Each row comes from the steps of one path. Every step used is in the known rows, and no mark comes twice. Write the path behind each row, first mark first.
Known rows
R/F/T/W: [ 2.60  1.23 -0.47  0.84 -1.16  0.23 -0.88  0.59  0.21  1.99  1.75 -1.20
  3.08  0.19  2.04  1.38  0.25  2.48  0.95  0.93  1.88]
T/F: [ 1.69  2.09 -0.05  1.26  0.51  1.78  0.10  0.72 -0.70 -0.04  3.68  0.05
  3.63  1.38  3.69  2.91  0.70 -1.13 -1.32  0.96  2.82]
T/W: [ 2.65 -0.35 -1.05  1.35  0.18 -0.32 -0.46  0.55 -2.92  1.33  2.98 -1.56
  3.10  0.61  2.56  2.49  0.60 -0.90  0.07  0.81  1.85]
R/Y/T/F/D/W: [ 0.47 -1.94 -0.45  0.41  2.14 -0.13 -0.16  0.79 -3.54  2.95  2.38  0.89
  2.94  3.82  4.28  7.36 -0.42  1.99  1.00  0.97  3.24]
F/D: [ 1.14 -0.62 -0.07  0.31  1.06  0.36 -0.82  0.11 -2.95  2.22  3.13  0.03
  4.21  2.96  3.30  2.58 -0.38 -1.04  1.46  0.87  3.80]
R/F/D/W: [ 0.78 -1.61 -0.35 -0.42  2.29  0.40 -0.80  0.81 -4.62  2.36  2.41 -0.12
  4.27  2.95  3.37  7.36 -0.48  2.39  0.67  1.05  3.33]
Y/A/F/T/W: [ 1.91  0.98 -0.81  0.41  0.82 -0.21 -0.71  0.56  2.65  1.39  1.76 -0.83
  1.98  0.80  2.17  1.46 -0.30  2.26  0.71  0.51  1.95]
A/F/R/Y/D: [-0.65  2.93  1.13 -1.13 -2.14 -2.43  0.15  0.93 -1.07  5.98  0.95 -0.03
  4.41  1.28  4.89  1.47  0.01 -3.74  0.28  0.72  2.82]
D/W: [ 1.15 -0.98 -0.98  0.19  3.87 -0.83 -0.19  1.03 -5.04  1.55  3.24  0.16
  4.51  1.92  3.52  8.29  0.21 -0.90 -0.30  0.79  2.93]
Y/D/W/A: [ 0.33 -0.08 -1.42 -0.30  4.03 -2.41 -0.08  0.49 -4.44  3.77  3.39 -2.44
  3.02 -1.16  4.29  7.86  0.33 -0.30 -0.38 -0.25  2.34]
R/Y: [ 1.16  1.10  0.21 -0.58 -4.64 -2.17 -0.45  0.62 -3.70  1.96  1.85 -1.10
  3.92  0.86  4.53  2.40  0.41 -5.97  0.24  1.08  2.89]
D/W/A: [ 1.26 -0.77 -1.20 -0.16  3.77 -1.86 -0.29  0.26 -4.55  1.89  3.63 -2.55
  2.51 -0.94  3.93  7.93  0.24 -0.51 -0.49 -0.10  2.23]
W/A/F/R/Y: [ 0.78  1.42  1.91 -1.40 -4.10 -2.04 -0.25  0.27 -0.48  2.65  0.89 -1.15
  1.90  1.20  4.54  1.46 -0.62 -3.77 -0.02  0.52  2.09]
Y/T/F: [ 1.40  1.66 -0.10  2.07  1.51  0.34  0.23  0.55 -1.12  2.91  2.86  0.99
  3.39  1.74  4.01  2.63  0.58 -0.67 -1.24  0.91  3.06]
W/A: [ 1.54  0.57 -0.79  0.14  1.82 -1.76 -0.43 -0.07 -3.52  1.81  3.73 -2.92
  2.81 -1.69  3.75  4.27  0.43 -2.65 -0.71 -0.13  2.39]
T/F/D/W/A: [ 0.95 -1.33 -0.96  0.08  3.60 -0.56 -0.29  0.13 -3.18  1.75  3.63 -2.26
  1.82  0.29  4.08  7.51 -0.17  1.84  0.09 -0.02  2.45]
D/F/T/W: [ 2.49  0.64 -0.78  1.11  1.74 -0.29 -0.56  0.78  0.94  0.74  2.68 -0.78
  2.54  0.82  2.27  1.51  0.62  2.70  0.89  0.97  2.07]
A/F/D/W: [ 0.56 -2.19 -0.57 -0.40  3.79 -0.29 -0.63  0.74 -2.22  2.44  2.78  0.57
  3.33  3.64  3.25  7.63 -0.92  2.40  1.01  0.64  3.15]
F/D/W: [ 0.84 -2.21 -0.72  0.03  3.90 -0.16 -0.46  0.77 -4.64  2.09  3.07  0.47
  4.00  3.39  3.49  7.98 -0.45  1.09  1.08  0.84  3.37]
Y/A: [ 0.26  1.95 -0.48 -0.81  2.36 -0.57 -0.43  0.90 -3.67 -0.60  2.38 -1.18
  4.66  0.71  3.93  3.02  0.11 -4.48 -2.25  0.61  3.70]
W/A/F: [ 1.14  0.68 -0.29 -0.66  1.47 -1.77 -0.71  0.05  1.44  2.55  2.92 -1.87
  2.03 -0.48  2.98  3.37 -0.51 -0.31 -0.74 -0.35  2.26]
D/F/R/Y: [ 0.94  1.50  2.08 -1.06 -2.89 -1.71 -0.08  0.76 -2.30  1.35  1.38 -0.57
  3.15  1.97  4.70  1.04  0.23 -3.80 -0.31  1.20  2.67]
F/R: [ 1.65  1.66  2.04  0.15  1.64  0.26  0.20  0.41 -2.55  1.71  2.26  0.69
  4.18  2.17  3.52  1.49 -0.25 -3.25 -0.80  0.89  2.74]
Y/T/F/D/W/A: [ 0.75 -1.53 -1.07  0.45  4.02 -1.26 -0.25  0.09 -3.39  3.08  3.25 -1.79
  1.58  0.44  4.25  7.37 -0.20  2.01  0.17 -0.09  2.53]

Write each row's path
[ 1.47  0.75 -1.17  0.39  2.49 -1.89 -0.38  0.24 -0.13  2.65  3.05 -3.08
  1.50 -1.81  3.29  3.30  0.60  2.11  0.42 -0.11  1.73]  Y/D/F/T/W/A
[-0.46  0.32  0.08 -1.07  1.64 -2.16  0.13  1.32 -2.92  4.67  1.54  0.44
  4.02  2.22  4.57  7.00 -0.24 -0.50  0.24  0.69  2.70]  A/F/R/Y/D/W
[ 2.68  0.72 -0.89  1.32  0.42 -0.12 -0.58  0.50  0.25  1.58  2.44 -0.70
  2.85  0.63  2.23  1.98  0.29  1.08  1.29  0.82  1.98]  F/T/W
[ 2.20  0.40 -1.23  0.70  1.38 -1.32 -0.50 -0.10 -0.84  1.93  3.09 -3.15
  1.38 -1.80  3.03  3.50  0.26  0.83  0.59 -0.12  1.56]  F/T/W/A
[-0.18  2.35  1.10 -1.73 -1.37 -1.05 -0.25  0.88 -3.33 -0.13  0.85 -1.23
  3.78  1.38  4.97  1.66 -0.30 -5.61 -1.79  0.78  3.19]  F/R/Y/A
[ 1.30  1.49  2.29 -0.22  3.52 -0.08  0.22  0.80 -1.55  0.55  2.60  0.52
  3.71  2.38  3.59  1.11  0.25 -0.88 -1.35  1.04  2.91]  D/F/R
[ 0.95 -1.64 -1.07 -0.22  3.77 -1.36 -0.49  0.09 -4.15  2.27  3.51 -2.37
  2.18  0.09  3.94  7.63 -0.25  0.77  0.45 -0.09  2.53]  F/D/W/A
[ 1.38  2.55  0.17  0.03  3.38 -0.71 -0.54  0.85  2.02  0.64  2.98  0.80
  4.06  1.20  2.88  1.98  0.47  1.31  0.66  1.05  3.59]  D/F/T
[ 1.20  1.51  2.04 -0.69  1.88 -0.53 -0.02  0.06  1.03  2.50  1.94 -0.41
  2.21  1.21  3.30  1.76 -0.96 -0.74 -0.90  0.05  2.11]  W/A/F/R
[ 0.53  3.23  0.07 -0.17  3.66 -1.19 -0.32  1.04  2.13  2.48  2.71  0.95
  4.51  1.04  3.24  1.96  0.64  1.48  0.88  0.96  3.71]  Y/D/F/T
[ 0.73 -0.96 -0.08 -0.51  1.27 -0.35 -1.01 -0.26  0.63  3.00  2.78 -1.02
  2.14  2.08  3.17  2.69 -1.14  1.48  1.32  0.06  3.14]  W/A/F/D
[ 1.28  2.42 -0.08 -0.42  1.71 -1.12 -0.78  0.11  4.46  2.66  2.24 -0.11
  2.46  0.10  2.66  2.61 -0.71  1.48  1.17  0.02  2.64]  W/A/F/T
[ 1.65  1.14 -0.62  0.59 -0.05 -1.31 -0.45  0.95  1.06  2.24  2.01 -0.96
  2.62  0.67  2.94  1.34  0.65  2.17  1.33  0.96  2.09]  R/Y/D/F/T/W
[ 1.51  0.94  1.84 -0.36  1.66 -0.32 -0.07  0.08  1.08  2.44  1.82 -0.85
  1.57  1.07  3.07  1.50 -0.86  0.36 -0.71  0.03  1.56]  T/W/A/F/R
[ 0.67  0.76  1.15  0.30 -1.13 -3.37 -0.10  0.25 -2.01  6.38  0.43  1.12
  3.02  2.24  4.54  1.23 -0.43 -3.59  0.12  0.76  3.01]  A/F/R/Y/T
[ 1.66  3.52  0.54 -0.28 -0.71  0.22 -1.02  0.55  0.79  2.29  1.59  0.15
  4.87  0.29  2.55  1.72 -0.07  0.72  0.73  1.08  3.18]  R/F/T
[ 2.40 -0.95 -1.27  2.18  1.20 -1.73 -0.33  0.37 -3.22  4.17  2.23 -0.62
  2.84  0.93  2.85  2.17  0.50 -0.57  0.20  0.70  2.15]  Y/T/W
[ 1.08  1.76 -0.26 -0.54  2.70 -1.19 -0.73  0.26  3.89  2.68  2.25  0.11
  2.32  0.45  2.70  4.40 -0.81  2.45  1.20  0.05  2.64]  D/W/A/F/T
[ 2.22 -0.43 -1.30  0.79  1.24 -1.57 -0.44 -0.05 -2.96  1.76  3.45 -3.84
  1.57 -1.87  3.24  3.80  0.55 -0.61 -0.33 -0.14  1.51]  T/W/A
[ 1.08  1.63  0.13  1.49 -1.23 -0.40  0.15  0.59 -1.14  3.14  2.21  0.64
  2.89  1.66  4.64  2.33  0.51 -1.71 -0.82  1.05  2.87]  R/Y/T/F
[ 2.24  0.74 -0.83  0.39  0.36 -1.11 -0.76 -0.06 -0.85  2.15  2.57 -3.55
  1.48 -2.18  2.85  3.07  0.22  1.79  0.37 -0.04  1.49]  R/F/T/W/A
[ 1.97 -0.76 -1.19  0.89 -0.06 -3.06 -0.39 -0.14 -3.30  3.93  2.43 -3.38
  0.93 -1.64  3.94  3.44  0.39 -0.94  0.03 -0.12  1.55]  R/Y/T/W/A
[-0.32  1.90  0.05 -0.74  1.28 -2.73 -0.10  1.39 -1.93  2.65  2.72 -0.73
  4.56  1.02  4.48  2.07  1.36 -1.12 -0.72  1.01  3.49]  R/Y/D/F
[ 1.27  1.63  2.28 -0.49  1.49  0.04 -0.03  0.37  0.88  2.33  1.82  0.84
  3.18  2.50  3.12  1.00 -0.94 -1.40 -0.83  0.57  2.48]  A/F/R
[ 0.82  1.55  2.05 -1.30 -4.30 -1.64 -0.25  0.49 -0.56  2.56  0.76 -0.26
  2.70  2.03  4.43  1.01 -0.60 -4.16  0.08  0.82  2.36]  A/F/R/Y
[ 1.06 -1.37 -0.31 -0.21  1.00 -0.29 -1.02 -0.23  0.86  2.97  2.63 -1.46
  1.47  2.00  2.89  2.44 -1.06  2.56  1.48  0.04  2.74]  T/W/A/F/D
[ 0.06 -0.29  0.11 -0.94  1.56  0.15 -1.00  0.23  0.51  1.80  2.16 -0.15
  3.02  3.30  3.23  1.94 -1.27  0.60  0.58  0.40  3.76]  Y/A/F/D
[ 0.92 -1.28 -0.78 -0.49  2.61 -1.05 -0.71  0.15 -4.35  2.55  3.05 -2.72
  2.41 -0.14  3.81  7.28 -0.23  1.84  0.15  0.02  2.46]  R/F/D/W/A
[-0.17 -0.18  0.29 -1.34 -0.52 -0.40 -1.08  0.24  0.46  2.10  1.61 -0.43
  2.70  3.24  3.66  1.69 -1.29 -0.03  0.80  0.48  3.63]  R/Y/A/F/D
[ 0.51  2.26 -0.36 -0.70  2.86 -1.56 -0.61  0.44  4.06  3.98  2.02  0.16
  2.73  0.28  3.00  4.22 -0.73  2.60  1.38 -0.04  2.72]  Y/D/W/A/F/T
[ 0.08 -1.86 -0.62 -0.81  4.20 -0.24 -0.63  0.84 -2.26  1.68  2.43  0.25
  3.31  3.63  3.43  7.56 -1.05  2.16  0.40  0.55  3.36]  Y/A/F/D/W
